What can hang from each mark:
z769: z186 z239 z655 z963
z195: z186 z239 z769 z963
z186: z195 z769
z963: z186 z769
z239: z963
z655: z195 z769 z963

Every row comes from one small tree of marks. The marks that hang from a mark follow it in brackets, in the order of their numbers. Every link used is in the known rows. Which tree was each row made from?
Known rows:
z239{z963{z186{z195} z769{z655}}}: [ 24  12 -19  12  11 -14  -4  -6  16  -6 -22 -12  -6   3  35  21  29  -7
  -3   8  -7 -23 -25  -2  14]
z186{z195{z239 z963}}: [  3 -10   9  31   4  -5  -1  25  17   1  17  19  16  -7  13   5  11 -22
   6 -21 -13   6  -2 -23  28]
z186{z769{z239 z963}}: [  5  10  -4 -20   8  10 -24   1  15  -9  10  18 -18   3  -2   6  28  12
 -15  27 -15 -18  -3  -5 -14]
z655{z195{z239 z963} z769}: [  4   0  -2  34 -21  -6  -4  20 -22  33   5  -1   4 -23   6  18  21 -27
  16 -41 -21   8   6 -20  14]
z186{z769}: [ 20  -3 -13  -9  14  -6  -4  12  -2  -1  -4   5 -11   2  12 -15  16  17
  -9  14 -17  -5   3 -17  13]
z195{z239}: [  0 -13   1  20   3  -6  -9  12   4   8  13   2 -16   0   7  -2  18  -3
   5 -12 -19  -1  12 -22  20]
z963{z186{z195}}: [ 13  -9   6   9  15  -6  -2  -2  17   7  -8   5  -8 -30  28   8  21  -5
   1 -13   3  -1 -14 -28  13]
z186{z769{z655}}: [ 11   8 -13 -19   7  -5   5  20  -3  -9  -4   0 -14  13  22   3   9  13
 -33  14 -16 -11   5  -9  13]
z963{z769{z186 z239 z655{z195}}}: [-27   5 -15 -17  -3  -2 -21 -28   5  13 -15  -8 -36   3  16  44  30 -20
  -3  -1 -16 -14 -10  26  -2]
z239{z963{z186{z195} z769}}: [ 32   0 -17  23  18 -15 -12 -15  14   2 -21  -7  -2  -7  25   4  36  -2
  22   7  -9 -17 -26 -10  13]
z195{z186 z769{z239 z655 z963}}: [-33  11  25  -4  19   1 -27  19   5 -18  21  17 -35  16   3  43  40 -16
 -22 -10  -9 -20  18   0   0]
z769{z239 z963}: [-11  11   5 -11   1   3 -22  -3  19  -2  15   8 -19  -7  -9  20  31  -3
  -8  12  -9 -18  -4  -5 -24]
z655{z195 z769{z186 z239} z963}: [-11  10 -10  -2 -33  15  -3 -26 -13  37  -5   7 -23 -45  11  25  35 -21
   5 -26 -15 -20  -7  -5 -22]
z769{z186}: [-17   0   0  -8   2  -1 -10   4   6   3   2   1 -18  -6  12  -3  30   6
   6 -10 -21  -4  -5  -4  14]
z186{z195 z769{z239 z655 z963}}: [  3  19  -6 -33   3  10  -5   8  27 -29  14  27  -9   3   9  26  20   1
 -45  29  -7 -20  -8  -4 -15]
z195{z239 z963}: [ -5  -8  10  33   3  -4 -11  25   5  13  12   5   3   5   9   2  13 -16
  13 -21 -19   2   3 -18  31]
z195{z963}: [  0   4   6  14   6 -12  -1  19   3  11   0   2   7  -3  11   1  12 -10
   3 -13 -11   0  -7 -14  13]
z186{z195 z769{z239}}: [ 18  -3 -12 -13  20   9  -9  -5  16 -14   7  26  -3 -10  12  -2  12   2
 -12  23   0  -9 -10  -8  -3]
z195{z239 z963{z769{z186}}}: [-23 -13   3  36  -5   2 -24   7  15  11  -1   3 -13  15  20  13  37 -17
  33 -21 -41   1  -4   6  43]
z963{z186{z195} z769{z239 z655}}: [ -2   2  -4   4  11   5 -11 -25  29  -1 -15   0 -28 -10  40  48  23 -21
  -8   4   3 -20 -22   2   3]
z769{z186{z195} z239}: [-19  -2   1 -12   9  13 -15 -11  26 -10  12  21 -11 -18  13  10  26  -9
   5  -1  -6  -8 -19   4  -1]
z195{z239 z769 z963}: [-10 -17  21  42  11   5 -25  32   2   4  18  17  -2   9  13   8  23 -20
  21 -31 -21   3  21 -18  53]
z963{z186{z769{z655}}}: [ 13   3  -7 -11  13   2  -5  12   4   2 -20  -5 -23   2  42  14  14  12
 -23   5  -9 -12  -4 -12  23]

Write each row's tree:
[-13  12 -14  -9   8  10 -29  -6   8  -7   7   1  -5   7   4 -10  32   6
  18  12 -12 -25 -23  18  -3] -> z769{z186 z239{z963}}
[-30  12   8 -19  -4  13 -30  -5  24  -7  14  12 -26  -7  -3  19  42   0
   1   4 -19 -17 -12   8 -14] -> z769{z186 z239 z963}
[ -6  15  11 -11  -5  -7  -8  12  17   2  -7  -9 -27  -8  23  37  32   1
 -26  -8 -10 -15  -6 -16  -1] -> z769{z655 z963{z186}}
[ 14  -9  -7  -3  26 -32  -7   9 -26  18 -12   2 -17  -2   2  -6  23   0
  -6  -3 -12   6  12 -17   7] -> z655{z195{z186{z769}}}
[-18  23   2 -23  -6   3 -12   5  18 -11  14   3 -22   4   3  35  23  -5
 -34  10  -6 -24  -6   1 -23] -> z769{z239 z655 z963}
[ 19  11 -24   8   6 -25 -14 -13 -10  22 -35 -31 -16   2  25  27  29  -8
   5   1  -9 -21 -15   4   9] -> z239{z963{z186 z769{z655{z195}}}}
[ 32   9 -26 -11  23   6 -14   0  11 -23   6  19  14   4   5 -19  16   8
  -4  36  -1 -23 -21  -1  -4] -> z186{z195 z769{z239{z963}}}
[-31  -1  15 -16   1  12 -44  -6   6   0  12  22 -31 -15  -9  32  52 -14
  10 -13 -18 -13   9   8   2] -> z655{z195{z769{z186 z239 z963}}}
[  0   2 -14  32  15 -26 -11  14  -7  -4   0 -16 -18  42  13  12  34 -10
   3   0 -28 -19   4   2  24] -> z195{z186 z239{z963{z769{z655}}}}
[  7   9 -16  22 -15  14  -6  18  -1 -10  15  10   9 -12  14 -10  41  -2
  23 -19 -31 -11 -10  -9  17] -> z655{z769{z186{z195{z239{z963}}}}}
[-18  -3   6  30  25 -16 -22  -5   6  14  -3   4 -16  14  10  25  28 -28
  19  -8 -10  -7 -11   9   5] -> z195{z186 z963{z769{z239}}}
[  4 -16   5  36  27 -22 -31  22 -31  11  12   4  -9  15  -8  -6  38 -16
  27 -26 -17  -4  25 -15  37] -> z655{z195{z186 z239{z963} z769}}
[ 10 -14  -1  23 -16 -15   2  -7  -8  40   0   1 -16 -21   1   6  18 -20
  -3 -20 -17  -7  17 -34  10] -> z655{z195{z239} z963}
[ -2  -2   0  12  34 -17 -36   1 -25   8   5   6 -10   6 -10   5  35 -17
  22  -9   1 -16   8   4   6] -> z655{z195{z186 z769{z239{z963}}}}
[-21  25 -16 -20   3  12 -19   3   9 -16   6  -5  -8  18  14   9  25   1
  -5  11  -9 -32 -23  25   0] -> z769{z186 z239{z963} z655}
[-14 -22  13  23 -12   9 -20  -2  -8  26   6  18 -29 -16  10  11  39 -22
  16 -38 -31  -8  30 -19  41] -> z655{z195{z239 z769{z186}} z963}
[  2  11 -14 -24  11  10  -7   4   6 -13   2   6 -18  13  20  14   5   6
 -31  23  -6 -20  -4   4   0] -> z186{z769{z239 z655}}
[  4  13  -9  12 -24  15   6 -16  -3  25   4   8 -18 -33  12  17  26 -15
  -6 -12  -8 -26  -1 -20 -26] -> z655{z769{z239} z963}
[-11  16   4   1  -6 -14 -15  -2 -19  21   6   4 -25 -27 -13  35  46 -20
  -2 -21 -11  -8   3 -11 -39] -> z655{z195{z186} z769{z239 z963}}
[  3  -8   4  21 -17  -9   2  -6  -1  42 -15 -11 -29 -21  30  36  17 -25
 -16 -32  -9 -15  10 -29  19] -> z769{z655{z195{z239} z963{z186}}}
[ 14   7   0  21 -15  21   5 -24  13  24  -6  13 -15 -56  34  29  30 -21
  -2 -21   5 -24 -16 -29 -17] -> z655{z769{z239} z963{z186{z195}}}
[ -1 -17  13  35   5 -11 -22   8  -1  40 -12  -4  -5 -19  20  23  18 -24
  25 -37  -8   7  -3 -21  33] -> z655{z195{z239 z963{z186}}}
[ 21  -3 -12  21   9  -8  -6  17   8 -11  18   7  15   3   1 -17  22  -5
   9   3 -13 -10  -6 -20  18] -> z186{z195{z239{z963}}}
[ 22 -16  -8  11  12   2  -4  16  11 -10  12  22  -3  -1  14 -13  15   4
  -6   7 -20   1   7 -26  30] -> z186{z195{z239} z769}
[-36  -2  20   9  14  26 -38  10  14  -4  13  25 -10   0  16  17  31 -18
  26 -22 -13 -10  -2  15  32] -> z195{z769{z186 z239} z963}
[ 20  -8  -1   7  16 -11 -16   6  -6  32 -28   0  -1 -17  26   8  14  -5
  10 -14  -6   3 -10 -15  26] -> z655{z195{z963{z186{z769}}}}
[-20   2  12   5  -2 -30  -9  24 -10  10  12  -3 -28   9  -6  36  34 -19
 -23 -23 -20  -1  20 -17   3] -> z769{z655{z195{z186 z239}} z963}
[ 18 -12  -1  22  10   4  -5  30  15  -8  12  27  16   3  17  -9  10  -9
   1  -4 -20   6   0 -21  38] -> z186{z195{z239 z963} z769}
[ 16  19 -16  15   1  14 -22  -9  -6  14 -10 -10  -6 -22  22  11  33   1
  25  -4   0 -28 -25  -2 -12] -> z655{z769{z239{z963{z186}}}}
